Known rows, with every step that occurs
belup > dapi > fope > lesuvos: [  0 -14  -9  -4 -15  -6  -3 -11  14  -3  -9  31  13   2  13  -2   6  -6
  -9  -1   8 -13   6   9  16  -9   2  -1  16 -11 -14   9  -5]
modu > noso: [ -1  10  -2  -1  -4   3   3   6   0   5   4 -10  -3  -2  -4   7   5  -2
   7  -5  -6   2  -2   0  -9   1  -7   2   4   0   0   4   8]
mefur > teza: [ -1  -3  -4   4   5   1  -5  -6   2   3  15  -2  -5   9   2   1  -8   3
  -5  -4   3   0  -6   9   2   6  -7  -7 -12   7  -1   2   7]
mefur > duba > fope > lesuvos > nekeb > rofa: [ 10  -6  -8   5 -11   2   3 -10 -14 -10 -11  10   1  10 -17   0   9   3
 -15   6  -5 -17  10   4   0  10  26  24  -3  -2   7 -17 -20]
nekeb > lesuvos > senu > duba: [ -6   0   0  -5  -8 -14   1   1 -16 -14 -16   2  19 -19  -2  14  13  -1
  15 -12 -28  10   9  10  -6  -1   3   8   1  12  11   1   4]
nefo > lesuvos > senu > duba > noso: [-12  -3  -2 -14   6 -22   2   4 -34  -9 -16  -8  22 -19 -12  15  14   2
   6 -18 -30   2   4   3 -16  -4  -9  12   1   2   9   8  14]
teza > belup > dapi > fope > duba: [  5 -17 -19   3  -4 -14   4 -12  21  -4 -12  20   2  -2  29 -10 -12  -1
  -3   2  -2  -7   8   1   5 -20  -4  -6   9 -10 -15  23  10]
nefo > lesuvos > senu: [ -6 -15   5  -7   1  -7  -8  -1 -15 -12 -15  12  17 -18   5  12  12  -6
   0  -8  -7  15  -9   8  -6  -5  -8   9   9   8   9   6   6]
dapi > fope > lesuvos > senu: [ -1 -14  -4  -4  -9 -15   0  -9  -4  -7 -15  23  22  -8   7   7  16  -9
  -5 -10  -6  -5   0  16   3 -10   0  15  13  -2   1   8   4]
lesuvos > fope > duba > mefur > teza: [  3  -8 -19   1  11 -24  -4  -3  -2 -12  13 -15   9   6   0  10  -6   7
  15  -7 -14  -5  -3   5  -3  -6  -5   9 -19   9   5  18  31]
senu > duba > fope: [  0  10 -12  -9  -8 -20   6   7 -21   4  -1  -7   3  -8 -11   4   5  -5
  14  -4 -25  -9  14 -22 -11   3  12   5   3   1   1  -2   2]
teza > belup > dapi > fope: [  2 -18 -16  -1  -8  -3   1 -13  24   7  -5  22  -6   5  29  -8  -9  -1
 -13  -1   7  -1  11   7   7 -17  -6 -11  13 -10 -20  13   0]
nefo > lesuvos: [ -4 -10   4  -7  -3   4  -8   1  -9  -7  -7  11   9 -10   4   7   8  -4
  -5   2   2   8  -7  -4   3   3  -4   2   5   4   2   2  -2]
dapi > fope > lesuvos > senu > duba: [ -3  -6  -7  -8 -11 -22   2  -7 -16 -11 -18  15  28 -11   4   9  17  -5
  -5 -14 -21  -5   8  11  -4  -1   6  15   4   2   1  11   9]
rofa > nekeb > lesuvos: [  2   1   7   1 -17   9  -1  -2   8 -10  -7  10   6  -4   0   5  10   3
   6  10   1   2   5   8  14   1   9   0   3  11   8 -16 -20]
teza > belup > dapi > fope > lesuvos: [  5 -20 -13  -3 -12  -2  -1 -17  18   2  -3  34   8   6  23  -8   0  -5
 -14   1  11  -9   8   5  17 -12  -2  -2  16 -10 -19   8  -4]
dapi > fope > duba: [  2  -6 -13   2  -5 -16   5  -4   6  -8 -15  11   9  -9  13   0   1  -2
   1   1  -8 -12   2   0   2 -12   4   3   3  -6  -4  19  10]
nefo > lesuvos > fope: [  3 -17  -3  -9 -12  -8 -10  -4 -17 -10  -9   6  12 -14  10  12  15   2
   2  -7  -3  17  -6  -9   3  -6   4  12  13   3   7   5   5]
duba > fope > dapi: [ -1   8  -8 -13  -3 -19   3   1  -7   7   5  -6   1 -11   2  -5  -2  -9
  16  -7  -9  -6   4 -13   4 -13   6   7  16  -7   3  -1  -8]
nefo > lesuvos > fope > duba: [  6 -16  -8  -4  -8 -19  -6  -4 -16 -19 -16   7  18 -20  11   8  10   2
  12  -3 -12   9  -8 -12   2 -10   6  14   9   2   9  17  15]
senu > duba: [ -2   6  -4  -4  -4  -9   3   2 -12  -5  -4  -6   8  -3  -4   2   2   3
   0  -5 -16   0   7  -3  -8   8   6   1  -8   3   0   4   5]
noso > modu: [ -3   9  -2  -6  -1  -2  -2   5 -10   6   7  -7  -4  -1 -10   2   3  -3
   7  -5  -9   2  -2  -6  -9  -2 -11   3   4  -2  -1   3   2]
fope > duba: [  3   0  -5   4   3 -12   2   0   0 -11  -8   1   7  -7   2  -3  -4   0
   9   3  -9  -6  -2  -4  -1  -5   2   3  -2  -1   3  12  10]
duba > fope: [  2   4  -9  -4  -5 -12   3   6 -10   8   3  -1  -4  -5  -7   2   3  -8
  13   0 -11  -8   7 -18  -4  -3   7   4  10  -2   1  -5  -3]
nefo > lesuvos > nekeb > rofa: [  3 -11  -4   2 -12  10  -5 -12  -8 -17 -21  13   6   1  -1  -1  10  15
 -21   9  10   2  -3   5   7   6  18  13  -3   7  10  -8 -15]
belup > dapi > fope > lesuvos > nekeb: [  2 -19 -16  -1 -19  -2  -4 -16  13  -7 -13  34  11   6  11  -7   9   4
 -16   0  14 -12   3  17  14 -15  12   6  10  -9 -10   5  -9]
mefur > duba > fope > lesuvos > senu: [  2  -8  -1  -6   1 -15   1   0 -20  -5  -5  10  12  -7 -12  12  12 -20
   8 -12 -23  -7   6   5 -12  -1   1  22  10  -2   6  -3   0]
mefur > teza > belup: [  6 -11  -8   7  10   6  -2 -14   8   9  21   1 -12  14  13  -8 -16   4
 -11   0   7   7  -2   4   3   2 -12  -7 -13   7  -8   1   7]
nekeb > lesuvos: [ -2  -1   2   0  -9   5  -2   1   3  -6  -5  10   4 -10   1   8   7  -1
  13   3  -4   6   4   3  12  -3   2   0   5   7   4  -8 -10]
nekeb > rofa: [  4   3   0   6  -5   3   3  -7  -2  -7 -11  -1  -1   5  -3  -1  -1  10
 -11   6   3  -5   5   0   5  10  12   5  -2   3   6  -7  -9]
duba > fope > lesuvos > senu: [  2  -6  -4  -6  -5 -19   0  -2 -18  -4  -6  14  17 -11  -8   7  15 -13
  13  -8 -14  -6   2  -3  -2  -7   4  18  16   1   7  -3   3]
rofa > nekeb: [  4   2   5   1  -9   5   1  -3   6  -5  -3   1   3   7  -1  -5   3   5
  -8   8   5  -3   0   5   3   4   7   0  -2   4   3  -9 -11]
belup > dapi > fope: [ -3 -12 -12  -4 -11  -7  -1  -7  19   1 -10  19   0   0  19   0  -3  -2
  -8  -3   4  -6   8  10   6 -14  -2 -10  15 -10 -14  12  -1]
duba > mefur: [ -2   1  -6  -5  10  -7   2   8   3  -5   7 -12   5   6 -10   7  -1   1
   8   0  -8  -9   5   5  -6  -2  -4   7 -13   4   0   4  12]

Rows
[  8   2 -15   1 -19  -8   4 -11 -21 -12 -16   9  12   4 -15  -4  14  11
 -10   5  -8 -17  12  -7   5  10  33  22  -2   3   8 -13 -14] -> senu > duba > fope > lesuvos > nekeb > rofa
[ -1   6  -3 -12   4 -14   5   3  -9   6   7 -10  -5  -7  -2   1  -5 -16
  11 -11 -19  -7   8  -2  -7  -5   2  11   9 -10   1  -3 -10] -> mefur > duba > fope > dapi
[ -7   1  -7 -10   2 -20   2   9 -12 -18  -7 -10  22 -10 -12  21  11   0
  22 -11 -32   1  12  14 -12  -3  -1  14 -13  15  10   6  16] -> nekeb > lesuvos > senu > duba > mefur
[  1  -3  -5 -11 -14 -14  -3  -7  -4  -8  -4  -1  11 -20  15   7   8   2
  21 -12  -7  14   1   1  18 -19   8  12  19   0  11   0  -6] -> nekeb > lesuvos > fope > dapi
[ -8   9  -6  -9   6 -17   8   5 -21   1  -4 -17   8  -5 -16   6   4   7
   6 -12 -24 -10  11  -3 -11   1  -3   4  -6  -5   1   3   9] -> senu > duba > noso
[  1  -9  -6  -3 -14  -5   1  -9   3  -2  -7  25  15   0   6   1  13  -7
 -11   0   4 -14   3   5  14  -3   5   9   9  -6  -7   4  -5] -> dapi > fope > lesuvos
[ -3   4  -8  -1  11 -20   8   4 -10  -5  -7 -10   7  -9 -10   2  -2   4
  13  -5 -18 -14   2  -5  -5 -11  -6   6  -1  -9   3  10  14] -> fope > duba > noso
[ 10  -7  -6   3 -18 -15   0  -6  -2 -22 -17   6  16 -15   9   7  12   8
  20   3 -13   4   2  -3  11 -12  16  12   8   7  14   3   0] -> rofa > nekeb > lesuvos > fope > duba
[  9  -6  -6   8 -13   6  -1 -16  -5 -15 -15  15   9  10  -8  -7  10  14
 -20   9  12 -11   2   9  14   7  24  18  -4   2   8 -12 -15] -> fope > lesuvos > nekeb > rofa
[  8  -8  -1  -2 -24  -3  -3  -6  -2 -12 -10   5   9  -8   7  11  17   8
  13   1  -5  11   5   1  13  -7  15  10  12   9  12 -11 -11] -> rofa > nekeb > lesuvos > fope
[  4 -19 -22   6   0 -14   0 -17  23  -2  -1  19  -1   4  30  -9 -18   2
  -6  -1   1  -7   3   8   6 -16  -9 -12   1  -5 -16  24  15] -> mefur > teza > belup > dapi > fope > duba
[  3 -14 -23  -3   6 -20   5  -4  22  -8  -3   7   6   5  17  -2 -12   0
   5   1  -9 -14  12   6  -2 -20  -8   0  -4  -5 -14  25  21] -> teza > belup > dapi > fope > duba > mefur
[ -5   9 -10 -17  -4 -33   5   2 -22  -1  -5 -10  14 -20   0   2   3  -9
  19 -18 -28  -1   8  -6  -9 -12   8  14  13  -2   8   5   3] -> lesuvos > senu > duba > fope > dapi
[  4 -15 -19   4  15 -11  -3 -10  22  -5  16   1  -4  15  15  -8 -25   5
   4   0  -1  -4   5   9   0 -11 -16 -11 -14   3 -13  18  22] -> fope > duba > mefur > teza > belup > dapi
[  1 -20 -18   1  -4  -2  -3 -18  25   9   7  20  -9  12  31  -7 -15   1
 -17  -4  10  -1   7  13   8 -13 -11 -16   4  -4 -21  14   5] -> mefur > teza > belup > dapi > fope
[ -3 -11 -23   1   8 -21  -3  -4  20  -8   9   2   6   9  10   5 -14   3
   4  -4  -7 -17   3  17   0 -11 -11  -6 -15   2 -10  25  25] -> belup > dapi > fope > duba > mefur > teza
[  9  -7 -12   2  -5 -22   0  -4  -9 -13 -11  -2  11 -11   8   3   3   5
  16  -5 -14   2  -2  -9   0 -12   8  12   6  -2   8  15  16] -> lesuvos > fope > duba
[ -7   2  -7 -22  -6 -30  -1   2 -29  -6 -10  -1  21 -28   3   6   9 -11
  16 -17 -27   5   3  -9  -6 -10   5  15  17   2  10   6   1] -> nefo > lesuvos > senu > duba > fope > dapi
[  7  -8  -9   2 -12 -18  -1  -3  -6 -18 -14   6  14 -20  10  10   9   4
  26  -3 -16   6   1  -7  10 -15  10  12  10   3  11   9   9] -> nekeb > lesuvos > fope > duba
[  6  -7 -14  -2 -12  -5  -1  -5 -10  -3  -3  17   8   2 -11  -4  14  -1
   1   4   1 -13   2  -6   6  -6  19  17   7  -2   3 -10 -10] -> duba > fope > lesuvos > nekeb
[  7 -10 -12   6 -20   2   2 -19   1 -12 -21  23  11   8   1  -4  13  13
 -27   7  12 -16   5  12  16   1  25  19   1  -2   3  -6 -16] -> dapi > fope > lesuvos > nekeb > rofa
[  0 -19 -23  -2   3  -8  -1 -12  27   6  12  11  -6  16  24  -1 -16   2
 -11  -4   4  -7  10  17   3 -14 -14 -11  -5  -2 -20  17  14] -> duba > mefur > teza > belup > dapi > fope
[  5 -14 -22   4  13 -12   3 -10  16   1  15   1  -1  14  16  -2 -15   3
  -4   0  -6 -10   4   8  -1  -9 -12   0 -20   6 -11  20  24] -> dapi > fope > duba > mefur > teza > belup
[  6  -5 -16  -3   6 -28   2   4  -5 -16  -2 -14  15  -3  -2  10   2   5
  22  -5 -20  -7   3  -4  -7 -13   3  17  -8   2   7  18  27] -> lesuvos > fope > duba > mefur
[ -2  -2  -1  -7  -5 -18   0  -4 -21 -13 -12   7  27  -9  -5   6  13  -3
   2 -13 -22   0   4   7  -7   4   4  14  -1   6   7   6   9] -> fope > lesuvos > senu > duba
[ -2   5 -11 -10  -5 -28   5   6 -27   0  -8  -5  11 -14  -9   9   9  -8
  17 -13 -33  -3  11 -11 -19  -3  10  10   7   4   7   1   8] -> lesuvos > senu > duba > fope
[ -4   1  -2  -6  -1 -18   2   1 -19  -9 -12  -5  16 -11  -2   8   7   0
   5 -15 -24   6   5   8 -15   2   2   8  -4   7   7   8  12] -> lesuvos > senu > duba
[ -9  -2 -10 -12  -2 -29   8  -3 -24  -5 -17   3  26 -12  -9  13  17   0
   1 -20 -29 -14  12  10  -8  -8  -2  17   5  -6   2  10  13] -> dapi > fope > lesuvos > senu > duba > noso
[  7  -9 -10  -1  -6  -2   0  -3 -13  -4  -1  14   3   6 -15   1  12  -7
  -3  -1  -7 -14   5   3  -4   0  16  21   0  -5   1 -11 -12] -> mefur > duba > fope > lesuvos > nekeb
[  2   1  -4  -4   3  -7   4   8 -12   7   5  -6 -10   0 -12   8   0 -15
   7  -4 -22  -9  12  -7 -17   4   3   8   3  -6  -1  -6  -6] -> mefur > duba > fope
[ -6   9  -8 -17 -10 -30   4   2 -20  -5  -8  -2  17 -27   2   8   9  -9
  29 -16 -31   3  11  -4   0 -13  10  13  17   4  12  -1  -4] -> nekeb > lesuvos > senu > duba > fope > dapi
[  5  -2 -16  -5 -15 -12   1  -4 -19  -6  -6  13  14   0 -14  -3  16   1
   2   0 -11 -14   7  -9   0  -1  23  18   0   0   3  -6  -6] -> senu > duba > fope > lesuvos > nekeb
[ -9  11  -6 -15   3 -25   3   4 -37  -1  -3 -11  19 -10 -27  10  16  -2
  14 -21 -34  -7   5   0 -17  -4 -14  19   5  -4   5   6  13] -> fope > lesuvos > senu > duba > noso > modu
[  5 -10  -7   2  -9   4  -4 -10  -2  -9  -5  18  11   6  -5  -6  12   5
  -9   3  10  -6  -4   9  10  -3  14  14  -2  -1   2  -5  -8] -> fope > lesuvos > nekeb
